Every row comes from one small tree of marks. The marks that hang from a mark follow it in brackets, in the order of their numbers. Every link used is in the known rows. Which tree was each row made from?
Known rows
J_6{J_813{J_334}}: [-1.52  0.63 -1.75  0.17 -0.05 -0.60  1.73 -0.02 -0.61 -0.40 -1.20  1.75
  1.36 -3.08  0.54 -1.73 -2.50 -0.28 -0.50 -0.41 -1.40  0.12  1.48  0.70]
J_563{J_6{J_151 J_378{J_421}}}: [-1.40  1.17 -0.46  3.96  0.64 -1.20  1.35 -0.73 -0.41 -0.90 -0.08 -1.02
 -0.92  0.73  1.12  2.39  0.54 -1.57 -0.24  0.58 -0.10  0.36 -0.78  0.96]
J_421{J_6}: [ 0.86  0.21 -1.87  0.76  0.67 -0.57  2.53  0.27  0.66 -0.34 -0.35  1.23
 -0.71 -0.81 -0.18 -1.48  0.91  0.48  3.07  0.37 -0.39  1.50  1.07  0.34]
J_563{J_6}: [-0.27  0.00 -2.18  0.73  0.62 -1.81  2.64 -1.71 -0.59 -0.86 -0.90  2.04
  0.05 -3.01  1.31 -0.87 -0.17 -0.79  1.71  1.12 -1.05  1.68  0.41  1.47]
J_421{J_6{J_151 J_563 J_813}}: [ 0.68 -0.47  0.69  2.00 -0.50  0.51 -0.88  1.04  0.98  1.02  0.38 -0.93
 -0.39  0.57  1.15 -1.26 -0.96  0.74  0.03  0.11  1.14  0.06 -0.82  0.90]
J_421{J_6{J_151 J_378{J_334} J_563 J_813}}: [-0.48 -0.20  2.08  0.93  0.08  1.45 -2.34  1.21  1.23  1.11  1.05 -1.93
  0.37  1.68  0.64  1.36 -0.50 -0.11 -0.86  0.04  0.88 -1.05 -0.33  0.40]
J_563{J_6{J_151 J_421 J_813{J_334}}}: [-2.49  2.18  0.73  1.60 -0.33 -0.68  0.73  0.24 -0.94 -0.11 -0.60  0.42
  1.16 -0.43  1.99  0.16 -1.49 -1.63 -1.89  0.87 -1.76 -0.66  0.41  0.05]
J_6{J_151 J_378 J_563 J_813{J_334}}: [-1.52  0.96  1.74  1.84 -0.34  0.33 -2.33  0.50 -0.45  0.55 -0.99 -0.63
  0.28 -0.57  1.36  0.22 -2.38 -0.52 -2.71 -0.54 -0.16 -0.81 -1.13  0.38]
J_813{J_334}: [-0.30  1.27 -2.55 -0.71  0.36 -1.05  2.17 -1.07 -0.88 -0.28 -1.81  2.32
  0.00 -3.43 -0.28 -2.24 -0.83 -0.19  0.71 -0.27 -1.10  0.96  1.42 -0.02]
J_563{J_6{J_151 J_421{J_378} J_813{J_334}}}: [-1.59  1.66  0.31  1.41  0.07 -0.33  0.12  0.29 -1.96 -0.69 -0.03 -0.04
  1.56 -0.13  1.24  0.36 -1.64 -1.48 -1.12  1.20 -1.11 -0.63  0.04  0.49]
J_6{J_151 J_421 J_563 J_813{J_334}}: [-1.46  0.23  1.18  0.11 -0.81  0.11 -0.93  0.33 -0.95  0.69 -0.84  0.60
 -0.05 -0.36  1.14 -0.55 -1.45 -0.46 -2.24 -0.30 -0.20 -0.36 -0.33 -0.84]
J_378{J_6{J_813}}: [-0.32 -0.85 -0.97  1.02  0.48  0.14  1.27  0.46  0.59 -0.46  0.26  1.34
  0.75  0.16 -0.58 -1.97 -1.31 -0.32  0.68 -0.12 -1.11 -0.03  0.69  0.97]
J_378{J_6{J_813} J_334 J_421}: [-0.57 -1.60 -2.22 -0.26  0.51  0.57  2.18  0.21  0.46  0.15  1.75  0.48
  0.99  0.63 -1.63 -0.75 -0.86 -0.88 -0.29 -0.89  0.25 -0.69  2.45  0.65]
J_334{J_813}: [-0.08 -1.09 -2.66 -2.30 -0.97 -1.03  2.94 -1.42 -0.43 -1.17 -1.36  1.82
 -0.13 -3.44 -1.32 -0.48  0.97  0.89  1.80 -0.14 -1.34  0.11  0.47 -0.25]
J_421{J_378{J_6{J_563 J_813} J_334}}: [ 1.44 -2.56 -0.94 -2.19  0.67  1.13 -1.00 -0.22 -0.58  0.37  1.81  0.46
  1.17 -0.24 -1.32 -1.89 -1.64 -0.11  0.15  0.13  1.13 -0.35  0.58  1.19]
J_737{J_421{J_6{J_151{J_334} J_813}}}: [-0.58  1.92  2.09  1.89 -0.20 -0.04 -1.04  1.34  1.82 -0.41 -0.89 -0.99
  1.28 -0.10  2.19  0.76 -1.08  1.47 -1.15 -0.55 -0.34  0.04  0.27 -0.46]
J_690{J_334{J_813}}: [-0.56  0.07 -3.82 -4.68 -1.35 -1.20  2.12 -1.48 -0.84 -0.86 -1.25  1.58
 -0.46 -4.06 -1.91  0.00  1.05  1.30  1.15 -0.70 -2.21  0.03 -0.48 -0.63]
J_421{J_6{J_563} J_378}: [ 2.77 -1.38 -1.80 -0.51  0.76 -0.27  0.75 -0.15 -0.61 -0.08  0.45  0.57
 -1.11 -0.56 -0.45 -1.96  0.50  0.84  2.96  0.84  1.49  1.96  0.08  0.82]
J_563{J_6{J_421{J_378}}}: [-0.11 -0.61 -1.47 -0.11  1.03 -1.53  2.25 -0.90 -1.76 -1.88 -0.14  1.83
 -0.02 -0.83  0.51  0.60  1.05 -1.20  2.58  1.62 -1.07  1.59  0.18  0.45]
J_378{J_6{J_151 J_421 J_563 J_813{J_334}}}: [-0.68  0.72  1.92  0.38 -0.55  0.82 -1.30  0.90 -0.45  1.36  0.31  0.09
 -0.34  2.30 -0.19 -1.82 -1.26 -0.75 -2.35 -0.36 -0.40 -0.99 -0.05 -1.03]
J_563{J_6{J_151 J_378{J_334}}}: [-1.19  1.61  0.77  0.45  0.78 -0.37 -0.67 -1.29 -0.11 -0.33 -0.30 -0.30
  0.75 -0.73  0.98  2.38  0.33 -1.66 -0.43  0.71 -0.62 -0.22 -0.41  0.63]
J_378{J_334 J_421{J_6}}: [ 0.66 -0.28 -3.23 -0.40  0.66 -0.11  3.41 -0.17  0.63  0.30  1.17  0.30
 -0.58 -0.24 -1.41 -0.18  1.41 -0.21  2.11 -0.34  1.00  0.78  2.85  0.16]
J_6{J_151 J_378 J_563 J_813}: [-1.10 -0.80  1.70  2.20 -0.11  0.37 -2.25  0.44  0.15 -0.21 -0.62 -0.60
 -0.06  0.17  1.62  1.46 -1.46 -0.20 -1.48 -0.23  0.23 -0.14 -2.12  0.75]
J_563{J_6{J_151{J_334} J_421}}: [-1.61  1.38  0.66  0.85  0.44 -1.62  0.59 -0.65  0.03 -0.52 -1.19  0.78
  0.07  0.61  2.04  1.72  1.06 -0.62 -1.34  0.12 -1.41  0.28 -0.25 -0.74]

Write each row's tree
[-1.02  0.60 -2.43  1.67  0.16 -0.08  3.14  0.61 -0.38  0.22  0.87  0.50
  0.37  0.43 -1.20 -2.52 -1.94 -0.71 -1.03 -0.85 -0.50 -0.67  2.63  0.47] : J_378{J_6{J_813{J_334}} J_421}
[ 2.02 -0.02 -0.63 -1.10  0.84 -0.18  0.38 -0.58 -0.74 -1.73 -0.28  1.43
  0.39 -1.31 -1.14 -1.19 -0.15  0.29  2.34  0.63 -0.22  1.97  0.04  0.17] : J_737{J_421{J_378{J_6}}}
[ 1.55 -1.00  0.19 -0.54  0.05  1.49 -2.35  0.66  0.19  1.01  1.49 -1.55
  1.06  0.27 -0.28 -0.43 -1.06  0.45  0.21  0.28  2.16 -0.49 -0.26  1.13] : J_421{J_6{J_151 J_563 J_813} J_378{J_334}}
[ 1.19  2.04  1.01  1.03 -0.13 -0.19 -0.12  0.12  0.89 -0.40 -1.08 -0.14
 -0.43 -0.98  0.77 -0.26  0.71  0.78  1.78  0.49  0.22  1.60 -0.37 -0.43] : J_737{J_421{J_6{J_151}}}
[ 0.43 -0.10  0.12 -0.09 -0.02 -0.97 -1.46 -1.28  0.37  0.41 -1.63  0.47
 -0.81 -1.25  1.33 -0.22 -0.20  0.88 -1.86 -1.30  0.78  0.69 -1.14 -0.17] : J_6{J_151{J_334} J_563}
[ 1.43 -2.38 -0.77 -0.17  0.49  0.47 -0.44  0.09 -0.71 -0.14  1.10  0.54
  0.37  0.34 -0.64 -2.38 -1.84  0.25  0.69  0.15  0.68  0.49 -0.36  1.45] : J_421{J_378{J_6{J_563 J_813}}}
[-2.19  0.64  1.26 -1.84 -0.62 -0.13  0.63 -0.79 -0.46 -0.71 -0.04 -0.58
  0.37  0.33 -0.62  4.12  2.62 -1.33 -0.50  0.88 -1.96 -1.81 -0.16 -1.36] : J_563{J_6{J_151 J_378{J_334{J_813}} J_421}}
[-0.76 -0.53  2.31  0.47  0.17 -0.07 -1.54 -0.06 -0.38 -0.37 -0.97  0.33
 -1.92  1.66  0.71  2.47  1.63 -0.69 -0.04  0.01 -0.10  0.84 -2.02 -1.39] : J_6{J_151 J_378 J_421 J_563}
[-0.26  0.83  0.24  2.58 -0.18  0.47  0.10  1.43  1.29  0.18  0.00 -0.60
  0.47  0.67  0.66 -0.68 -0.71  0.31  0.76  0.06 -0.09 -0.17 -0.09  0.94] : J_421{J_6{J_151 J_813}}
[ 2.11  0.57 -0.92 -0.14  0.73 -0.39  1.11  0.02 -0.32 -1.51 -0.47  0.84
  0.16 -1.90 -0.12 -0.44  0.39  0.89  3.70  1.14  0.25  2.30  0.52  0.37] : J_737{J_421{J_6 J_378}}
[ 0.52  0.14  1.14 -2.18 -1.12  1.05 -0.87 -0.07  0.56  1.19  0.56 -1.94
 -0.72  0.58 -1.60  1.63  2.12  0.65  0.06 -0.01  0.48 -1.72 -0.19 -1.05] : J_421{J_6{J_151 J_378{J_334{J_813}} J_563}}
[ 0.25  1.01  1.95  1.68  0.49 -0.03 -1.70  0.76  1.36  0.74 -0.53 -1.39
 -1.36  2.24  1.16  1.30  1.19  0.83 -0.93 -0.77  0.44  0.01 -0.97 -0.60] : J_421{J_6{J_151{J_334} J_378 J_563}}
[ 1.96 -0.09 -0.50 -1.63 -1.12 -0.05 -0.59 -0.16  0.04  0.47  0.01 -1.76
 -0.51  0.43 -0.96 -0.26  1.43  2.27 -0.12 -0.55  1.10 -1.13 -0.56 -0.78] : J_421{J_6{J_151{J_334{J_813}} J_563} J_378}
[-2.35  0.05  1.31  1.02 -0.02 -0.34 -0.58  0.94  0.61 -0.65 -1.25  0.59
  0.80  1.13  1.35  2.01 -0.43  0.10 -2.04 -1.34 -1.44 -0.61 -0.23 -0.89] : J_6{J_151{J_334} J_421 J_813}
[-0.77 -0.83  2.63  0.55 -0.09  0.35 -1.90  1.03  0.88  0.83  0.21 -0.13
 -0.17  3.54  0.80  0.00 -0.32  0.24 -2.80 -1.10 -0.20 -0.98 -0.64 -1.20] : J_378{J_6{J_151{J_334} J_421 J_563 J_813}}
[ 2.63 -1.82 -1.58 -1.23  0.80 -0.12 -0.02 -0.86 -1.03 -0.10  0.49  1.13
 -0.85 -0.09 -1.41 -2.68 -0.05  0.24  1.86  0.41  0.96  1.31 -0.32  0.81] : J_421{J_378{J_6{J_563}}}
[-2.23  1.22 -0.58  1.73 -0.75 -1.61  1.88 -0.89 -0.01 -0.87 -0.27 -1.86
 -0.21  0.54  0.41  3.46  1.39 -0.16 -2.38 -0.65 -1.03 -1.94  0.08 -0.45] : J_563{J_6{J_151{J_334{J_813}} J_378{J_421}}}
[ 0.75  0.57  1.61 -0.23  0.43  0.94 -1.90  0.29  0.88  1.30  0.53 -1.30
 -0.89  1.27 -0.17  1.07  1.27 -0.21  0.37  0.03  1.19 -0.07 -0.51 -0.26] : J_421{J_6{J_151 J_378{J_334} J_563}}
[ 0.87 -3.26 -1.61 -6.11 -0.79  0.09  0.87 -1.43 -1.89 -0.60  0.28  1.31
 -0.14 -1.77 -2.32  1.16  2.07  0.40  1.34  0.32  0.35 -0.14  0.52 -1.42] : J_6{J_421{J_378{J_334{J_813}}} J_563}
[ 0.41 -2.16 -1.92  2.28 -0.14 -0.28  2.54  0.84  0.51  0.51  1.59 -0.41
 -1.07  0.68  0.55 -1.19 -0.79  0.45  0.85 -0.21  1.58  0.87  1.36  1.09] : J_378{J_421{J_6{J_563 J_813}}}
[-0.36 -1.38  2.14 -1.40 -0.23  1.50 -2.00  0.54  0.44  1.31  1.25 -0.01
  0.29  2.67 -0.60 -0.27 -0.16 -0.79 -1.61 -0.19  0.49 -0.91 -0.20 -0.94] : J_378{J_6{J_151 J_421 J_563 J_813} J_334}
[-0.17 -0.53 -0.17  3.02 -0.36 -0.11  0.15  1.14  1.23  1.20  0.95 -2.01
 -0.74  2.06  1.40  0.03 -0.68  1.01 -2.28 -1.28  1.86 -0.65  0.42  0.22] : J_378{J_421{J_6{J_151{J_334} J_563 J_813}}}
[ 0.64 -1.22  0.93 -4.54 -1.42  1.09 -0.67 -0.77 -0.19  1.27  0.75 -0.12
 -0.77  1.35 -2.72  0.06  2.50  0.12 -0.64 -0.20  0.15 -1.71  0.12 -2.32] : J_378{J_6{J_151 J_421 J_563} J_334{J_813}}
[ 2.68 -0.67 -0.18 -0.27  0.31  0.54 -2.18 -0.84 -0.72  0.48  0.31 -0.06
 -1.02  0.94 -1.26 -2.10  0.09  0.06  0.73  0.19  1.61  0.64 -1.79  0.40] : J_421{J_378{J_6{J_151 J_563}}}
[ 1.97  1.23  0.74 -2.29  0.59  1.00 -2.23 -0.96 -0.28 -0.51  0.12  0.07
  1.17 -0.81 -1.60 -0.20 -0.02 -0.16  0.60  0.36  0.80  0.51 -0.30 -0.29] : J_737{J_421{J_378{J_6{J_151} J_334}}}
[ 2.46 -1.25 -0.62 -4.65 -0.88  1.19 -1.67 -1.42 -0.83  0.85  1.05 -0.94
  0.17 -0.23 -3.43 -1.03  0.94  0.60 -0.10 -0.05  1.31 -1.57 -0.49 -0.61] : J_421{J_378{J_6{J_151 J_563} J_334{J_813}}}
[-1.50 -0.10 -1.19 -2.35 -0.31 -0.89  2.27 -1.45 -0.46 -1.05 -0.10  0.36
  1.14 -2.42 -0.52  2.27  1.24 -0.72  0.67  0.81 -1.95 -1.14  1.01  0.19] : J_563{J_6{J_378{J_334{J_813}}}}
[-0.77  1.82  2.06  2.73 -0.21  0.91 -1.46  1.80  0.35  1.18  0.23 -1.75
 -0.15  1.45  1.03 -0.43 -1.42 -0.04 -1.56 -0.03  0.11 -1.02 -0.27  0.21] : J_421{J_6{J_151 J_378 J_563 J_813{J_334}}}
[ 0.38  1.48  1.49  1.48  0.21  0.22 -1.57  1.50  0.89 -0.94 -0.28 -1.53
  1.75 -0.04  1.39  1.02 -1.18  1.52 -0.55 -0.34  0.24  0.12 -0.21  0.14] : J_737{J_421{J_6{J_151{J_334} J_813} J_378}}
[ 0.03  0.60  0.83  0.34  0.26  0.26 -0.01  0.35  0.25  0.03 -0.37  0.98
 -0.94  2.59 -1.30 -0.44  1.66 -0.82  0.81 -0.14 -0.93  0.33 -0.54 -1.26] : J_378{J_6{J_151 J_421}}
[ 0.95 -0.06  1.61 -1.65  0.59  0.28 -0.43 -0.18  0.45  0.04  0.02 -0.08
 -0.34 -1.04  0.72  1.31  0.96  0.42  1.42  0.74  0.52  1.40  0.59 -0.68] : J_737{J_421{J_6{J_378{J_334} J_563}}}
[-0.40 -0.15  2.16  3.21  0.00  0.78 -1.77  1.73  1.10  0.62  0.46 -1.82
 -0.44  2.16  1.36  0.80 -0.61  0.30 -0.25  0.14  0.56 -0.28 -1.35  0.50] : J_421{J_6{J_151 J_378 J_563 J_813}}
